Every row comes from one small tree of marks. The marks that hang from a mark follow it in brackets, in alphabetical order. Every link used is in the known rows. Which tree was each row made from?
Known rows
numud{dolil{tulu}}: [-13.3 -31.0   9.3 -27.4 -12.0  -2.4 -17.9  -8.8  -3.2 -41.8   7.9  59.3
  -3.7 -24.7 -34.7  30.7 -24.6 -43.8  50.8  -5.0  -2.0  10.6  -0.9]
dolil{tulu{mafip{manede}}}: [  7.7  -6.1   6.1 -30.8 -25.8  25.4   6.0 -31.8   7.7 -40.1  19.7  28.7
  -8.3 -18.8  -0.2  37.1 -26.2 -30.2  31.5  12.6 -33.4   8.8  16.0]
dolil{tulu{mafip molim}}: [  8.5 -31.8   7.5 -19.0 -15.5  14.9 -17.1 -18.9 -11.2 -31.3  20.1  17.8
  33.9 -37.9 -18.8  26.3 -26.7 -25.8  39.5  -6.9 -16.4  11.3  13.7]
beder{molim{tulu{mafip{manede{sopales}}}}}: [ 25.6  39.6 -43.7 -31.7  11.4  35.2  32.4 -33.4  11.1 -18.4   5.2  -4.6
  -4.6  13.6   8.0  42.7 -14.6 -10.8  47.7  -1.0 -45.6 -17.3   7.6]
beder{molim{tulu{dolil mafip}}}: [  4.5  19.3 -25.9  15.2  14.5  21.0  17.2   0.4 -19.6  -7.6  25.5  19.0
  -9.4 -21.9  -6.6  14.6  27.8   1.5  49.8  23.2 -20.2 -18.1   0.6]
beder{molim{tulu{dolil{numud} mafip}}}: [ 17.6  15.7 -35.4  36.4  13.2  16.7   4.2   1.2 -18.6 -13.6  28.8  19.0
 -25.3 -29.5  -5.0   5.1  20.0   7.2  32.9  25.9 -13.5 -22.7   9.8]
tulu{dolil mafip{manede} molim}: [  3.2   2.6 -23.7  13.5  -2.6  17.8  -4.1 -10.9 -10.4 -21.8  26.5  -9.3
   2.0 -30.9  -4.4  28.7  -0.5  -4.8  22.7   0.0 -16.0  10.7  18.9]
dolil{numud tulu{mafip molim{beder}}}: [  9.2 -25.4   4.5   6.5 -27.2   1.1 -33.1 -12.1  -6.6 -30.4  -5.6  29.4
  15.3 -59.5 -12.8   2.7 -36.0 -32.1   7.2 -12.3  -6.3  18.3  25.3]
mafip{manede zama}: [ 10.0   1.7  12.1   7.3  -9.3  13.1 -26.6  -5.7   5.2 -20.5   9.7  -9.3
 -34.3   5.3 -31.0  36.0 -28.4  -5.7  16.8   5.4 -19.5  -9.7  -9.2]
beder{molim{tulu{mafip{manede zama}}}}: [ 28.6  25.5 -17.2   4.6   4.9  36.9  17.3  -6.6  -0.1   3.2  14.7 -14.1
 -11.9   2.2  -3.5  43.4  13.1 -10.6  -1.9  24.0 -44.5 -42.3  -3.1]
zeposo{zama}: [  0.8  -7.4  12.1   3.3  -7.1  16.6 -19.1 -14.4 -11.7  -4.3   2.9   8.6
 -35.8 -22.2 -45.5  46.0 -33.6  34.8  46.6   7.7   0.2   8.3 -14.7]
beder{molim{tulu}}: [ 16.9   3.3   0.6   2.8  24.7  11.2   6.2  -4.4 -14.6  -2.2  11.3  16.3
 -23.0  -7.8 -35.1  24.6 -10.8  -8.2  63.0 -11.5 -32.6 -27.5   0.8]
sopales{manede}: [ -6.6 -18.4  15.3  17.6 -18.9   8.0 -18.8 -29.4  -3.9 -48.8  12.5   7.3
 -15.9 -13.2 -64.3  25.5 -15.5  12.6  77.0  -7.7 -12.6   6.9  -6.5]
molim{beder tulu{dolil mafip}}: [-20.7  14.1 -12.7   6.2 -13.3   9.9   8.6  11.1 -13.1  -6.0   7.3   5.6
 -19.1 -31.8 -15.8   7.1  18.7 -18.2  35.3  13.3 -19.5   8.2  -2.7]
tulu{mafip molim{beder}}: [ -2.6 -14.2   3.9   6.6 -14.0   1.4 -10.1  -7.1 -15.6  -9.4   3.7   4.5
  11.6 -41.1 -33.1  21.6  -9.1 -19.7  35.1 -16.0  -8.4  26.2  -1.9]
mafip{manede}: [  6.7  -1.2   8.9  -6.0  -4.8   9.2  -6.2 -19.3   1.8 -28.9  15.4  10.5
 -39.6  -2.1 -28.3  35.2 -28.8  -9.8  48.6 -10.3 -26.9   2.4   5.9]
dolil{numud tulu{mafip molim}}: [ 20.4 -34.7  -4.2   0.9 -19.2   6.1 -33.7 -20.8 -13.4 -38.5  19.0  24.1
  19.5 -42.4 -16.2  15.0 -35.2 -18.1  19.0  -2.9 -10.2  10.3  25.5]
molim{beder tulu{mafip{zama{zeposo}}}}: [ -3.1   3.6  21.7  24.3 -28.3  12.1  -1.4  13.0  11.2  -2.4 -15.9 -15.4
 -34.5  -3.1 -23.1  20.4  -2.7 -24.0 -11.1  -2.4 -34.6 -15.7 -31.2]
beder{molim{tulu{dolil}}}: [  1.4  16.1  -8.6  22.5  30.7  12.7  -4.5   6.2 -17.8  -7.3  12.8  20.0
 -27.6 -19.5 -23.7   7.2  -0.3   0.9  60.4  -0.4 -16.4 -29.0   6.1]
beder{molim}: [ 12.8   0.2  15.6  18.0  17.2   4.6 -10.7 -12.4 -15.0 -20.3  10.7  40.3
 -24.5 -17.4 -37.9  20.3 -17.6   5.1  74.8  -6.1  -5.3  -4.1  -4.6]
numud{dolil}: [ -9.1 -23.4  -1.3 -11.4  -0.8  -6.7  -8.1  -2.9 -11.2 -31.6  16.6  36.3
 -23.7 -13.1 -46.8  38.8  -2.4 -26.0  58.1  -6.3   2.6  15.5 -13.3]
molim{beder tulu{mafip{zama}}}: [ -4.5   4.4   2.1   0.8 -21.2  15.3  -4.2  12.8  -6.6   7.1   1.4 -15.7
 -10.7 -12.9 -25.0  23.5   9.1 -24.5   1.7  18.4 -25.4  -6.8 -23.8]
dolil{numud}: [ 10.6 -17.3   6.3  17.7  -7.1  -6.5 -32.0 -11.4 -14.9 -34.8  16.9  21.3
 -43.8 -13.0 -43.2  11.2 -31.8   1.6  51.3  -4.1  -1.2  12.0   0.8]
beder{molim{tulu{mafip{zama{zeposo}}}}}: [ 21.9  10.4   9.8  33.3   0.2  24.4   7.7   4.2   5.9  -1.8   2.2  -1.1
 -21.3   4.8 -15.5  29.0   7.4  -5.4   4.1   7.2 -40.0 -41.0 -26.5]
mafip{tulu zama}: [ -5.4 -21.5  29.7  15.9 -21.5   2.9 -33.0  -5.8  -1.2 -16.1  29.6  -5.2
 -10.3   6.2 -51.1  19.9 -16.1 -12.1  18.5  15.7  26.1  -6.5 -25.1]

Which tree is each row?
[  5.8   1.3 -32.2  18.4  -6.7  11.4  -6.6   3.1 -16.3 -21.6  33.6   2.3
 -30.0 -20.8 -12.4   7.5  12.8   0.5  25.2  25.4 -17.4  -2.5   7.0]  molim{tulu{dolil{numud} mafip}}
[ -7.9 -27.0  -5.0 -33.0 -24.2  10.3   4.2 -13.3  -1.8 -42.2  21.1  55.8
  13.1 -31.3 -16.4  37.9   0.5 -41.9  38.5  19.3  -5.4  19.9  -4.3]  numud{dolil{tulu{mafip}}}
[  8.8 -21.7 -10.1  44.6   6.1  -9.8 -53.2   3.9 -21.9 -29.1  15.9   7.9
 -19.0 -37.8 -35.9  -0.6 -29.3   6.5  37.0 -18.5   7.0   7.2  18.3]  tulu{dolil{numud} molim}
[ 10.8  -4.0  29.2   6.6 -36.7  24.3 -11.8 -15.3  27.2 -39.7   1.4  10.4
 -26.3  -3.6   0.2  34.2 -33.5 -28.6 -13.5  11.7 -33.7 -15.5  -7.7]  dolil{tulu{mafip{manede zama{zeposo}}}}
[-18.0 -32.7  17.7 -17.8  -9.6 -13.3 -30.8   3.1  -5.5 -28.0 -19.3  45.6
  21.6 -56.3 -36.3  22.1 -31.5 -62.2  27.0 -36.6  -0.9  14.4  10.0]  numud{dolil{tulu{molim{beder}}}}
[  9.3   2.2 -26.1  32.5 -13.2  15.2 -28.5  16.2 -14.9 -12.4  27.3 -16.9
 -22.0 -10.4 -14.6   9.3  14.3   2.1  -5.2  39.6  -8.1 -16.7  -8.8]  molim{tulu{dolil{numud} mafip{zama}}}
[-27.4 -14.8  18.4  36.4 -12.4  -9.9 -32.1   4.1 -11.8 -12.0  13.9   4.2
   5.3 -39.6 -39.2  -7.5 -15.7 -22.4  23.6 -21.7  35.3  11.7   9.5]  mafip{tulu{dolil molim{beder}}}
[ -6.3   5.2 -20.8  -0.9  -3.5  18.8   9.6   2.3 -16.7 -15.3  34.1  -0.4
 -15.0 -14.5 -16.7  20.3  19.5  -5.2  43.1  23.4 -19.4  -1.5  -3.9]  molim{tulu{dolil mafip}}
[ 11.1  -5.2  -6.2  -7.5 -16.2  24.0  -3.4   1.0 -10.4   0.6  24.3 -21.7
  -2.9   5.1 -27.7  37.3  10.9 -12.4  13.3  25.8 -28.9 -14.7 -21.6]  molim{tulu{mafip{zama}}}
[ -7.7  10.3 -19.8  23.4 -16.6   4.3  -6.3  10.4 -13.3 -14.4  10.5   7.7
 -34.0 -37.6 -12.0  -4.2  11.4 -12.5  15.0  14.5 -13.1   3.5   6.3]  molim{beder tulu{dolil{numud} mafip}}
[-15.5  26.5 -17.7  -0.5 -13.1  21.4  19.1   2.8   2.6  -5.7   6.1  -5.7
 -30.4 -27.1   3.1  17.2  12.7 -23.7  11.8   9.3 -36.8  -1.2  12.5]  molim{beder tulu{dolil mafip{manede}}}
[ -4.2  -6.2 -15.4  42.0 -12.4  -4.1 -33.9   5.7 -19.8 -24.4   6.7  12.7
  -6.2 -60.7 -17.9  -7.5  -1.6  -3.9  13.4  -2.0  11.7  23.5  15.7]  tulu{dolil{numud} mafip molim{beder}}
[ -1.7  36.9 -32.4  -1.5 -16.1  23.6 -20.6 -15.1  16.6 -37.9   7.3 -16.7
  -6.3  11.0   0.4  30.2 -13.1   4.6  23.0  27.3  -5.2  13.7 -15.2]  tulu{dolil mafip{manede{sopales} zama}}
[ -4.6   9.8 -15.4  11.8 -10.0  21.0 -10.2  13.3 -13.5  -5.2  25.9 -17.6
  -9.5  -8.5 -18.6  19.5  23.0  -3.4  13.1  38.3 -16.4 -15.5 -20.0]  molim{tulu{dolil mafip{zama}}}
[ -2.9 -12.9 -12.3 -39.8 -23.8  18.4  15.7 -20.9  10.7 -42.3  20.5  46.3
   3.3 -24.0  -1.2  48.4  -5.5 -49.4  18.2  15.3 -24.3  13.0   8.7]  numud{dolil{tulu{mafip{manede}}}}
[ 13.3  11.1 -15.7  40.8  24.5   4.1 -19.3   5.5 -18.3 -17.2  14.1  22.3
 -40.3 -23.0 -21.4  -3.5  -5.8   4.4  46.3   3.2 -12.1 -30.4  14.5]  beder{molim{tulu{dolil{numud}}}}
[ 15.9  25.8  -0.9   2.9 -26.0  25.6 -10.9 -29.0  35.8 -43.3 -10.3 -22.3
 -26.8  31.5  -3.6  42.5 -35.6  -5.3   7.8  -1.5 -27.0   3.7 -26.6]  tulu{mafip{manede{sopales} zama{zeposo}}}
[ 10.0   4.9  16.9  27.1 -28.3  21.3  -1.7 -11.6  20.3 -27.8   9.1  -8.6
 -42.3   9.8 -11.1  39.8 -14.9  -8.0  -8.0   8.2 -31.6  -8.7 -21.4]  tulu{mafip{manede zama{zeposo}}}
[ -6.3 -27.8  32.9  -8.2 -10.5  -4.3 -37.3  -4.9  -6.3 -22.9 -19.5  29.8
  14.8 -52.1 -34.1  11.0 -54.5 -39.8  39.0 -38.9 -10.0   9.8  18.7]  dolil{tulu{molim{beder}}}
[ -6.9   1.7  -4.6 -12.1 -18.0  14.8  18.3  -0.8 -11.0  -1.0   8.1   2.5
 -18.4 -18.4 -21.1  26.3   6.7 -25.5  36.3   0.9 -31.6   7.4  -6.6]  molim{beder tulu{mafip}}
[  1.6  -6.7  21.8  12.2 -23.0  15.7 -21.1 -15.7  12.2 -19.9  28.6 -16.2
 -20.4  14.0 -34.0  30.6 -23.9 -20.1  -3.0  13.8   9.4 -13.8  -9.4]  mafip{manede tulu zama}
[  4.9 -15.1 -10.7  41.9  -7.0  -2.1 -36.9 -13.1  -4.7 -30.8  36.9  -9.9
 -16.8 -24.0 -20.2   4.6 -27.3 -14.1  -5.3 -13.4  25.5  -8.4  31.2]  mafip{manede tulu{dolil{numud} molim}}
[ -6.6  15.0 -19.3   8.1  -9.7  20.3   6.7 -13.7  -0.8 -31.9  30.0  11.0
 -29.1 -18.6  -3.1  26.7   5.9   1.1  36.9  24.5 -13.5  14.3   5.6]  tulu{dolil mafip{manede}}
[-16.6   1.5   6.2  18.4 -12.0   6.1  -7.1 -15.6   6.0 -30.9  38.0   8.4
 -30.7  -5.4 -22.8  15.1 -13.2 -14.1  28.6   7.0  15.0  -0.8  10.4]  mafip{manede tulu{dolil}}
[  5.8  24.1 -19.7  29.1  12.1  25.6  -1.2  16.2 -15.5   2.2  23.3  -0.7
  -0.4 -12.7 -11.6  17.4  29.6   6.7  16.7  41.3 -15.3 -34.3 -16.1]  beder{molim{tulu{dolil mafip{zama}}}}
[ 13.4  24.2 -21.7 -18.5 -19.7  25.7 -13.0 -26.0  19.8 -33.5   6.3 -20.2
  -2.5  21.4  -8.1  45.5 -23.6  -3.8  24.8  18.6 -19.3  12.6 -19.2]  tulu{mafip{manede{sopales} zama}}
[ -0.8 -44.1   6.2 -23.4  -1.1  -4.6 -28.6  -3.4  -8.9 -34.7   7.6  37.3
  25.6 -37.4 -37.2  31.9 -34.7 -51.8  38.6 -30.8  -3.6   7.3  10.4]  numud{dolil{tulu{molim}}}
[ -1.9  16.9 -22.7  14.8 -14.8   3.2 -31.9 -30.3  19.7 -53.9  21.8   0.0
 -30.4  12.6 -10.5   5.6 -43.0  -5.0  27.4  -0.7  27.3   6.4  15.9]  mafip{manede{sopales} tulu{dolil{numud}}}
[  0.9 -35.7  -5.1 -17.0 -16.8   9.0 -29.5   0.9  -6.8 -23.3  10.0  19.4
  49.1 -36.4 -24.2  40.8  -4.0 -47.1  -7.0   9.8  -2.0   1.6  -9.0]  numud{dolil{tulu{mafip{zama} molim}}}
[ 18.9  26.0 -33.2 -33.5 -15.2  35.4   1.6 -19.3  17.9 -14.6   4.6 -44.1
  -3.8  32.8  -1.7  47.1 -18.3 -18.2  11.6  12.1 -43.7 -15.2 -14.1]  molim{tulu{mafip{manede{sopales} zama}}}
[  2.0  -9.0  10.0  19.0 -19.8   4.8 -29.3   8.5 -12.1  -0.5  -4.3 -15.1
  15.6 -36.4 -33.8  22.9  -4.3 -16.0   1.1  -0.4  -2.6  11.4 -16.1]  tulu{mafip{zama} molim{beder}}
[ 16.1 -16.7  -0.2 -25.1 -18.0  20.3  -4.2 -27.4   0.4 -31.4  19.6  10.6
  22.7 -32.5  -1.8  38.1 -32.5 -31.4  16.9  -7.9 -34.2   5.9  31.1]  dolil{tulu{mafip{manede} molim}}
[  4.3  -0.6  -5.1  -1.0 -14.3  14.2   2.7 -13.1  -1.1  -9.9   2.7  -9.1
  -1.5 -37.3 -10.8  32.5 -13.6 -24.7  10.8 -20.0 -26.3  18.5  17.3]  tulu{mafip{manede} molim{beder}}
[ -9.1   6.6  -6.2  29.6  -6.3  -8.9 -28.9  16.4 -14.4 -17.1  -5.4  12.8
 -49.4 -32.9 -27.8 -11.8 -13.5 -12.2  27.3  -7.4 -11.8  -6.6   9.9]  molim{beder tulu{dolil{numud}}}
[ -2.0  19.4 -12.3  22.0 -15.3  22.3 -14.0  -1.5   3.1 -23.5  23.3  -7.5
 -21.3 -10.0  -7.8  26.7   9.2   2.6   4.3  40.4  -8.4   2.9 -10.4]  tulu{dolil mafip{manede zama}}
[ 17.4 -13.3   6.8 -12.1 -20.6  27.7 -24.2 -13.5   4.4 -21.9  10.8  -8.0
  27.8 -23.3  -4.8  39.7 -29.2 -31.5 -13.3   6.4 -29.2 -11.3  15.1]  dolil{tulu{mafip{manede zama} molim}}
[ -0.4 -20.2  22.9   0.2 -28.3   7.6 -39.6   0.4  -2.5 -13.3  -8.7   9.7
  38.3 -48.9 -21.7  18.2 -23.5 -37.1  -2.9   2.1  -7.2   6.3  -2.7]  dolil{tulu{mafip{zama} molim{beder}}}
